Each row comes from the steps of one path. Every step used is in the known rows, and no mark comes twice. Write the path behind each row, first mark first.
In the rows, 128 means zero.
Known rows:
donu zivu: [127 129 117 126 144 121 116 126 138 131 112 145 144 134 131 133 142 116
 122 113 120 139 123 109 120 145 127 124 112 158]
nukun panik zivu donu: [107 116 102 130 161 136 113 144 133 139 122 191 152 121 128 121 165  85
  77  70 114 119 155 130 106 128 156 120  92 136]
bini gemu: [145 146 119 142 133 149 147 144 151 152 149 112 123 102 139 142 141 146
 142 138 140 139 122 112 132 145 155 132 139 137]
vevov nukun kituvi: [153 134 156 106 101  90 132 128 142 151 120 166 125 131  96 136 138 116
 142 140 132 110 121 133 116 138 130 123 148 186]
nukun panik vupo: [106 124 147 129 128 135  91 127 121 144 122 184 141 118 106  89 157  89
  33 106 142 120 135 150 134  95 126 135 106 175]
nukun kituvi: [142 140 141 112 134 119 138 125 133 128 116 160 125 133 135 121 119 126
 119 133 127 115 122 114 124 135 129 131 134 165]
panik vupo donu: [119 126 114 130  87 151  86 118 129 173 133 167 132 126 122  69 141  92
 112 122 137 120 109 131 132 100  95 152 125 185]
vupo panik nukun: [131 126 110 141 114 127 129 140 115 159 125 153 105 139 121 103 146 124
 178 107 127 123 121 138  78 130 116 146 141  89]
panik vupo: [118 124 134 128 118 131  89 120 124 144 120 158 133 124 120 115 146 110
  90 128 135 126 118 139 149 105 109 137 125 173]
gemu donu nukun: [137 140  91 149  91 144 120 124 116 162 106 163 142 127 130 130 103 127
 169 111 144 131 128 157  85 120 125 120 125  94]
vevov nukun panik vupo tuso: [117 130 153 117  70 112  54 107 141 173 138 187 125 120  75 102 186  82
  51 135 170 114 133 154 127  60 117 152 112 230]
nukun donu zivu: [117 135 123 134 173 137 109 132 140 133 118 153 148 156 128 125 151 111
  76 101 120 125 131 147 114 141 145 115 109 143]
vevov nukun: [140 123 144 122  94  99 125 130 139 150 131 133 127 126  89 138 147 119
 150 137 134 123 127 148 117 132 129 118 141 149]
zivu donu nukun kituvi: [148 138 101 129 138 132 118 128 121 162 102 186 143 153 146 161 141 115
 134 113 133 116 150 162 107 128 135 149 144  92]
kituvi zivu panik: [144 110 130 115 162  63 128 126 141 142 120 107 151 149 162 123 136 103
  67  95 139 130 165 122 112 130 155 130 113 120]
vupo panik zivu: [129 121 109 127 148 129 120 149 126 142 126 178 127 132 139 110 142 102
 162  99 109 130 115  92  86 152 114 149 117 191]
gemu panik zivu donu: [116 117  70 156 135 127 119 153 131 146 134 168 158 112 141 163 136 105
 138  97 112 118 148 127 122 125 130 124 124 151]
donu nukun kituvi zivu panik: [166 132 140 106 166  62 130 128 131 157  94 162 156 175 166 144 132 104
  89  95 145 126 166 136  85 140 155 150 131 113]
kituvi zivu panik nukun: [142 116 127 123 147  60 132 128 134 153 110 113 135 152 149 125 146 115
 107  83 137 126 160 140  91 126 165 126 123  59]
bini gemu tuso: [141 158 118 146 129 166 144 126 145 176 167 114 104 120 156 125 136 166
 176 147 158 146 132  98 121 138 156 127 139 169]
zivu donu nukun vevov: [148 120  85 156  98 128 132 123 122 172 112 168 142 140 123 147 181 120
 155 111 145 124 161 180 102 120 128 167 159  52]
donu nukun kituvi zivu panik vupo tuso: [156 141 137 102 133  70  61  98 140 181  96 187 143 172 168 131 158  86
  46 115 173 122 156 132 108  77 129 187 123 199]
vevov nukun panik zivu donu: [119 111 117 125 128 107 108 146 143 162 124 197 153 120  88 134 183  75
  96  79 119 112 155 152  97 131 157 112 107 153]
gemu bini: [128 148 124 120 155 160 120 133 136 118 145 140 121 150 146 125 134 123
 138 139 153 155 133 110 136 144 122 111 135 138]
donu nukun: [136 138 125 139 125 136 123 132 114 142 113 149 137 149 125 159 134 129
 156 124 135 135 136 152 105 129 128 142 138  88]
kituvi zivu donu nukun panik vupo tuso: [118 131 127 135 114 117  57 111 118 199 117 196 141 170 144 132 181  69
   4 103 173 120 168 183 105  48 141 182  94 122]
panik nukun: [126 135 124 137 111 123 133 132 122 137 119 132 113 132 115 132 138 141
 165 114 126 121 122 146 110 124 139 121 136  69]
vupo panik nukun kituvi zivu: [152 135 151 121 125  77 152 140 119 176 109 173 100 172 149  98 128 112
 130 107 130 109 122 129  57 136 139 159 133 113]
nukun kituvi zivu panik: [157 122 143  99 167  55 135 123 146 144 109 139 147 154 169 116 124 101
  61 100 138 117 160 109 109 138 156 134 120 155]
panik nukun vevov: [138 129 122 148  76 110 152 123 127 150 118 141 107 122 100 102 169 146
 180 115 137 115 126 151 101 124 134 146 155  63]
nukun kituvi zivu: [149 137 169 108 140  78 151 130 132 145 112 148 122 162 156 123 111 113
  81 127 128 112 130 120 108 135 150 140 120 152]
kituvi zivu donu nukun: [141 124 121 141 140 102 125 134 116 176 109 147 144 180 158 172 142 106
 103 106 137 127 161 175  92 121 152 152 123  43]
panik nukun kituvi zivu donu: [145 131 134 124 131  80 144 130 130 173 103 160 116 169 154 135 138 116
 105 100 126 101 145 158  91 123 165 136 128  60]
vupo donu zivu kituvi: [124 133  97 115 127 122 114 128 134 155 123 167 141 181 158 107 119 114
 157 105 116 137  94 102 109 123 107 144 107 128]

Which path is each row?
[158 119 151 111 115  55 138 130 146 187 117 161 135 165 128 146 146  90
  85 120 134 103 149 157 103 130 158 133 135 140]
vevov nukun kituvi zivu donu
[123 132 113 116 159 103 117 130 129 127 110 156 144 178 157 155 124 127
 134 111 115 141 104 107 128 127 120 131 107 118]
donu zivu kituvi
[114 134 143 138 127 141  85 129 106 158 109 205 149 140 104 116 162  90
  62 102 151 128 142 175 113  98 125 151 117 131]
donu nukun panik vupo
[116 128  93 118 166 122  24  96 161 156 119 170 165 147 145 110 191  81
  16  95 155 129 151 134 136  79 123 144 102 229]
nukun donu zivu panik vupo tuso
[123 131 118 148 142 141 127 144 115 162 130 162 110 161 118  93 154 120
 136  96 127 111 128 174  70 127 133 139 140  77]
vupo panik nukun donu
[158 151 134 129 103  95 143 126 120 178  88 180 134 161 156 122  87 113
 124 109 144 114 129 147  67 128 148 131 118 114]
gemu donu nukun kituvi zivu
[136 145 116 146 100 109 149 141 121 147 119 167 124 123 120 139 111 142
 162 121 131 103 126 143 106 121 129 127 155 121]
gemu panik nukun kituvi
[119 119 138 141 142 107  90 132 108 190 104 203 156 173 136 130 171  63
   9  84 152 118 168 197 100  88 150 158 102  88]
kituvi zivu donu nukun panik vupo
[161 114 146  95  94  50  94 116 158 211 116 183 150 153 124  69 156  55
  68 101 150 107 140 132 101 113 125 151 132 236]
vevov nukun kituvi zivu panik vupo donu
[132 125 150 131 122 114 120 136 141 153 135 141 133 150  85 131 156 113
 104 123 133 110 134 185 111 128 147 111 139 135]
vevov nukun donu
[167 170  95 146 104 155 146 138 144 185 113 178 133 108 148 136 108 148
 176 124 154 129 120 126  89 146 154 128 145 142]
bini gemu donu nukun kituvi
[112 130 137 123 155 130 126 145 129 121 121 184 141 121 116 107 148  98
  92  85 117 122 135 115 104 137 151 123  91 165]
nukun panik zivu
[146 125 135 114 146  84 142 128 136 163 113 157 133 165 167 136 128 100
  69 113 128 108 150 138 113 128 154 143 121 119]
nukun kituvi zivu donu
[141 144  57 180 138 155 130 171 138 186 140 177 161 107 149 207 153 124
 180 102 130 136 150 137 105 147 156 143 147 119]
bini gemu panik zivu donu nukun
[128 110 118 120 159  87  52 120 160 170 111 179 181 145  95 120 202  64
  38  81 140 125 151 167 123 123 133 110 123 216]
vevov nukun donu zivu panik vupo
[140 140 103 139  96 158 120 128 118 170 125 159 132 150 129 110 127 116
 179 117 136 130 125 145  87 125 113 158 138  96]
vupo donu nukun
[123 138 139 137 136 139 123 138 110 141 115 174 144 144 112 130 144 110
 100 102 143 132 151 165  91 122 144 137 118  85]
donu nukun panik
[147 113  96 138 104  87 136 116 140 149 114 134 134 111 114  98 186 131
 160  88 146 123 157 145 101 128 140 138 155  69]
zivu panik nukun vevov
[115 137 120 123 188 116 113 136 132 128 116 166 148 200 154 144 133 119
  94  98 115 127 112 147 120 124 138 122 106 104]
nukun donu zivu kituvi
[151 132  97 113 120 126  77 113 134 188 103 211 161 143 139  83 152  79
 114  92 150 119 140 132 105 111 100 170 144 183]
zivu panik vupo donu nukun kituvi
[127 130 135 118 153  87 109 140 142 153 119 169 148 198 113 157 150 109
 111 107 122 123 110 165 112 129 139 114 121 126]
vevov nukun donu zivu kituvi
[113 121 109 144 133 148  74 128 108 176 108 211 162 141 113 131 179  76
  49  88 148 125 163 195 116  89 130 150 119  99]
zivu donu nukun panik vupo
[131 128 139 129 139 108 108 134 149 157 121 160 149 156  89 137 168  99
  98 109 126 121 130 166 102 145 147 107 124 162]
vevov nukun donu zivu
[121 132 122 111 159 104 125 145 124 118 117 170 133 172 154 153 118 126
 162 104 102 130  98 101 126 130 128 133 107 130]
panik zivu kituvi
[134 118  69 144 152 144 106 150 114 175 113 208 145 154 146 151 164  90
 176  82 115 134 143 138  68 144 117 166 127 116]
vupo panik zivu donu nukun
[133 113 123 131 142  96 134 130 131 163 124 124 137 160 159 141 138 101
  74 108 129 119 155 149 114 118 153 138 113  85]
kituvi zivu donu
[106 125 128 128  97 158  88 124 126 171 135 194 139 122 108  41 150  74
  53 100 143 116 125 141 118  90 111 146 104 182]
nukun panik vupo donu
[148 131 112 111 147  90 126 121 140 137 105 155 136 127 135 116 144 124
 139  90 133 114 149 122 105 134 146 123 145 112]
zivu panik nukun kituvi
[115 130 102 117 116 125  78 121 131 173 115 196 147 178 150  98 138  92
 119 104 123 136  83 110 131 100  88 155 106 173]
panik vupo donu zivu kituvi
[156 111 111 137  84  82 102 113 132 213 109 181 155 157 140  68 186  72
  99  86 164 125 156 158  84 104 118 190 140 128]
kituvi zivu panik vupo donu nukun vevov
[134 115  92 118 172  99  99 120 150 130 110 137 172 125 144 128 157 102
 100  85 128 147 154  99 120 147 133 119 114 162]
donu zivu panik
[119 129 106 148 128 119 130 153 126 128 133 164 145 111 129 153 119 118
 152 112 113 122 127 107 118 136 125 124 123 185]
gemu panik zivu
[111 141  99 170 137 127 121 147 128 149 118 160 147 146 114 143 143 125
 120  91 122 114 134 172  94 126 144 108 130 101]
gemu panik nukun donu zivu
[137 152  96 176 101 139 154 161 139 169 150 120 121  94 124 160 132 161
 184 129 142 128 126 138 116 132 156 123 160  93]
bini gemu panik nukun
[133 121  86 127 154  93 104 123 144 139 101 138 157 132 133 128 166 115
 139  71 123 139 150 119  99 143 144 114 124 102]
donu zivu panik nukun
[138 113 113 120 168  84  91 127 163 154 117 148 176 146 102 132 183  84
  77  81 134 126 161 157 103 148 152 101 126 170]
vevov nukun donu zivu panik
[145 113  68 157 116 128 123 143 119 187 111 216 141 144 133 124 199  95
 191  83 126 128 148 144  61 142 115 187 146 113]
vupo panik zivu donu nukun vevov
[152 162 110 160 106 128 163 157 145 169 141 151 119  96 132 155 122 160
 174 133 143 115 123 124 113 140 157 129 168 130]
bini gemu panik nukun kituvi
[142 129 107 151  50 148 101 115 120 198 118 200 131 138 105  73 177  99
 159 117 154 122 120 163 102 102  91 191 154 137]
panik vupo donu nukun vevov
[148 123 116 129 130  84 143 139 122 195 108 181 111 175 161 110 145  99
 120  92 128 104 143 149  61 126 144 159 134  83]
vupo panik nukun kituvi zivu donu
[159 147 166 118 137  84 147 134 118 157  95 171 129 181 152 150 117 118
 109 121 137 119 137 142  88 136 150 154 130 110]
donu nukun kituvi zivu
[168 133 122 108 133  83 130 126 137 184 106 172 153 177 169  97 125  88
 112  88 145 120 156 125  67 136 140 165 131 125]
vupo donu nukun kituvi zivu panik
